Each row comes from the steps of one walk. Every step used is in the known rows, and no mark comes twice. Write the walk behind each row, first mark first.
Known rows
digef -> meda -> zalib: [-90  -8  17 -38  66 -31  14  -2  13 -33 -17 -42  13  53 -41   0 -41  27
  -9 -13  29 -39  12]
toze -> rusu -> meda -> zalib -> bidim: [-88  23  36 -36  36  -8 -20  60   0   6  15 -32 -23  56  32  57 -55 -22
 -27  21 -27 -80  -6]
digef -> meda -> rusu: [-91  -7   0 -54  50 -25   2  -5   7 -33 -22 -58 -11  58 -60   8 -42  37
  -1 -11  16 -13   6]
rusu -> meda: [-59  24  27   0  38   2 -28   3   7 -14   2 -26 -14  56 -12  17 -44  -9
   4  -8  -4 -46  -7]
zalib -> meda: [-62  -8  -8  16  44  -6   6   1 -15 -19  -4 -15 -17  31  -6  30 -68   4
  18  32  -7 -52  -4]
nifov -> rusu -> zapaf -> zalib: [-36 -21 -25 -38  -8  -8 -32  26  -3 -25 -25 -22 -21  51 -15   0 -49  25
   6   9 -17 -61  -5]
zapaf -> rusu -> nifov: [-20   7  29   3  -7  11 -34  38  26 -18  29  -6  -8  76 -24  30 -38 -19
   8  12 -24 -67  23]
zalib -> zapaf: [-81   6 -38  -8  48 -24 -11  10 -17 -18   1   6  21  45   4  31 -37 -10
  14  25  17 -25   4]
nifov -> rusu -> meda -> zalib: [-71  -7  18 -34   2 -17 -22  23  11   2 -38 -26 -20  38  -6   8 -44  18
  -5   0 -36 -60   1]
nifov -> rusu -> meda: [-57  -2   2 -33  -7 -15 -29  22   5 -10 -35 -31 -29  43 -17   9 -54  26
  10   2 -37 -42  -9]
zalib -> meda -> digef -> nifov -> rusu: [-60 -12   4   9  48  -2  20   8 -25 -16  -9 -10 -35  22 -19  42 -56   3
   6  18 -24 -30  13]
digef -> nifov -> rusu -> meda -> zalib -> zapaf: [-68 -11 -21 -23  29 -28  -6  26 -20 -24   4 -39   3  62 -21  33 -27   9
  27 -23  -7 -23  36]
nifov -> rusu -> zapaf -> zalib -> meda: [-39 -29 -30 -29  -1  -5 -22  28  -9 -24 -22 -22 -28  50 -11   5 -62  22
  11  19 -26 -66  -2]
toze -> rusu -> nifov: [-47  33  12 -26  -4   6 -25  52  20 -15  25 -31 -20  67 -11  56 -47 -12
 -17   6 -42 -55  -4]
toze -> rusu -> zapaf -> zalib -> meda -> digef -> nifov: [-45  15  -2 -35  40   3  -3  60 -26 -29  44 -32 -30  70  10  53 -58 -23
 -18  21 -16 -66   0]
zalib -> meda -> rusu -> toze: [-80 -10   8   3  43  10  21  13 -13  -1  -9 -16 -34  40  -6  31 -60   4
  -9  22 -21 -58  19]
nifov -> rusu: [-49  -7 -14 -40 -16 -26 -23  16   4 -14 -44 -22 -18  30 -23   7 -43  43
   8   8 -21 -36 -11]
zapaf -> zalib -> meda -> digef -> nifov -> rusu: [-20 -19  -1  13  52  -8  -2   8   0   3   9  11 -17  38   6  27 -56 -27
   6  30 -19 -43 -14]
meda -> digef: [-52  27  48  -8  44   3  -5 -12   5  -8 -21  13 -19  13 -24  24 -17   0
 -38  -1   8 -26  -8]
zapaf -> rusu -> toze: [-27  18  37 -10  13   3   2  51   2 -19  25   3 -11  75  -6  14 -49  -1
  -9  12   3 -70  30]
toze -> rusu -> meda -> zalib -> zapaf: [-88  32  23 -42  40 -15  -9  59  -4   1  25 -28 -10  60  31  53 -52 -30
 -24  23 -25 -69  -3]

Write each row's walk
[-48  -4 -17 -22  14 -24 -14  20 -17 -34   2 -50 -10  64 -37  28 -31  23
  33 -30  -8 -15  24]  digef -> nifov -> rusu -> meda
[-79  16  51  -2  51  -1 -18   4  16   2  -1 -19   1  49   5  15 -31 -21
 -17 -10   0 -72   8]  rusu -> meda -> zalib
[-95  12  29  -2  63  -6 -15  12   5   5   3  -9  10  51  16  23 -35 -32
 -11   0  -2 -66  14]  rusu -> meda -> zalib -> zapaf
[-74 -19   2 -28  35  11 -39   7  -2  -3  -9 -23 -22  54  -7  27 -21  -4
 -17   9   8 -70   8]  meda -> rusu -> zapaf -> zalib -> bidim
[-33 -18  -2   7  52  -9 -13  -1   8  12  11   2  -9  43  13  24 -53 -30
   5  40 -10 -59 -21]  zapaf -> zalib -> meda -> rusu
[-107  -12   -5  -37   77  -34   18    7    3  -31  -12  -33   23   56
  -28    8  -45   14   -2   -2   27  -33   19]  digef -> meda -> zalib -> zapaf
[-48   0   0 -31 -14  -9   1  34   4 -13 -40 -11 -27  46 -21   0 -52  45
 -11  -7 -27 -44  11]  nifov -> rusu -> toze
[-85  -9   3 -40  38  -7  -8   0  24 -31 -15 -57 -14  69 -71  14 -40  26
  -2 -22  -7 -17  16]  digef -> meda -> rusu -> nifov
[-67   2 -27 -14  37 -24 -14  37 -20 -17  22  11  18  60  12  37 -45 -24
  20  43  10 -42  14]  zalib -> zapaf -> rusu
[-65  46  42 -39  32  -1 -12  50  -3  -6  19 -27 -37  50   9  53 -54 -20
 -33  15 -33 -49 -16]  toze -> rusu -> meda -> digef
[-99   0   9 -13  60 -23   1   5   2   5  -9  10  36  33  19  25 -15 -20
 -20  14  22 -66  20]  meda -> zalib -> zapaf
[-36 -11  -3   7  54  22 -15  10 -14 -30  17  -6 -19  57  -4  13 -54 -21
  -7  15   9 -75   2]  rusu -> zapaf -> zalib -> meda -> digef
[-38  21  59 -10  29   4 -21  37   2 -10  22  -3 -25  60  -5  28 -44 -27
  -7  19 -14 -62  10]  zapaf -> rusu -> meda -> digef
[-89  -2   9 -48  51 -12  18   8   7 -31 -19 -51 -18  69 -58   3 -48  40
 -14 -21  13 -19  21]  digef -> meda -> rusu -> toze
[-41  23  -4 -46  23  -3 -21  57 -11 -27  35 -32 -18  72  12  39 -55 -13
 -18  22  -6 -74 -13]  toze -> rusu -> zapaf -> zalib
[-50   7  19 -21  33   1   0   8 -19 -29 -13 -13 -27  33 -42  30 -15  14
 -18 -24   0 -15  23]  meda -> digef -> nifov -> rusu -> zapaf
[-63 -15  -1   8  49   8  19  13 -33 -26  -5 -16 -40  30 -21  39 -58   3
   4  13 -20 -40  21]  zalib -> meda -> digef -> nifov -> rusu -> zapaf
[-81 -16  -8 -53  57 -11  -5   4   2 -40  -7 -58 -12  73 -55   2 -46  25
  -2 -11  20 -30  10]  digef -> meda -> rusu -> zapaf -> zalib
[-46  14 -10 -38  30   0 -13  59 -17 -26  38 -33 -25  70  18  44 -68 -18
 -13  34 -16 -79 -12]  toze -> rusu -> zapaf -> zalib -> meda
[-106  -26   13  -26   71  -26    2    7    9  -25  -27  -37    5   50
  -26   14  -48   25   -4   -3   26  -48   14]  digef -> meda -> zalib -> bidim
[-40 -25 -15 -29   5   2 -18  27 -10 -19 -27 -14 -36  41 -12   8 -59  17
  -2  18 -30 -61  -2]  nifov -> rusu -> zapaf -> zalib -> meda -> digef
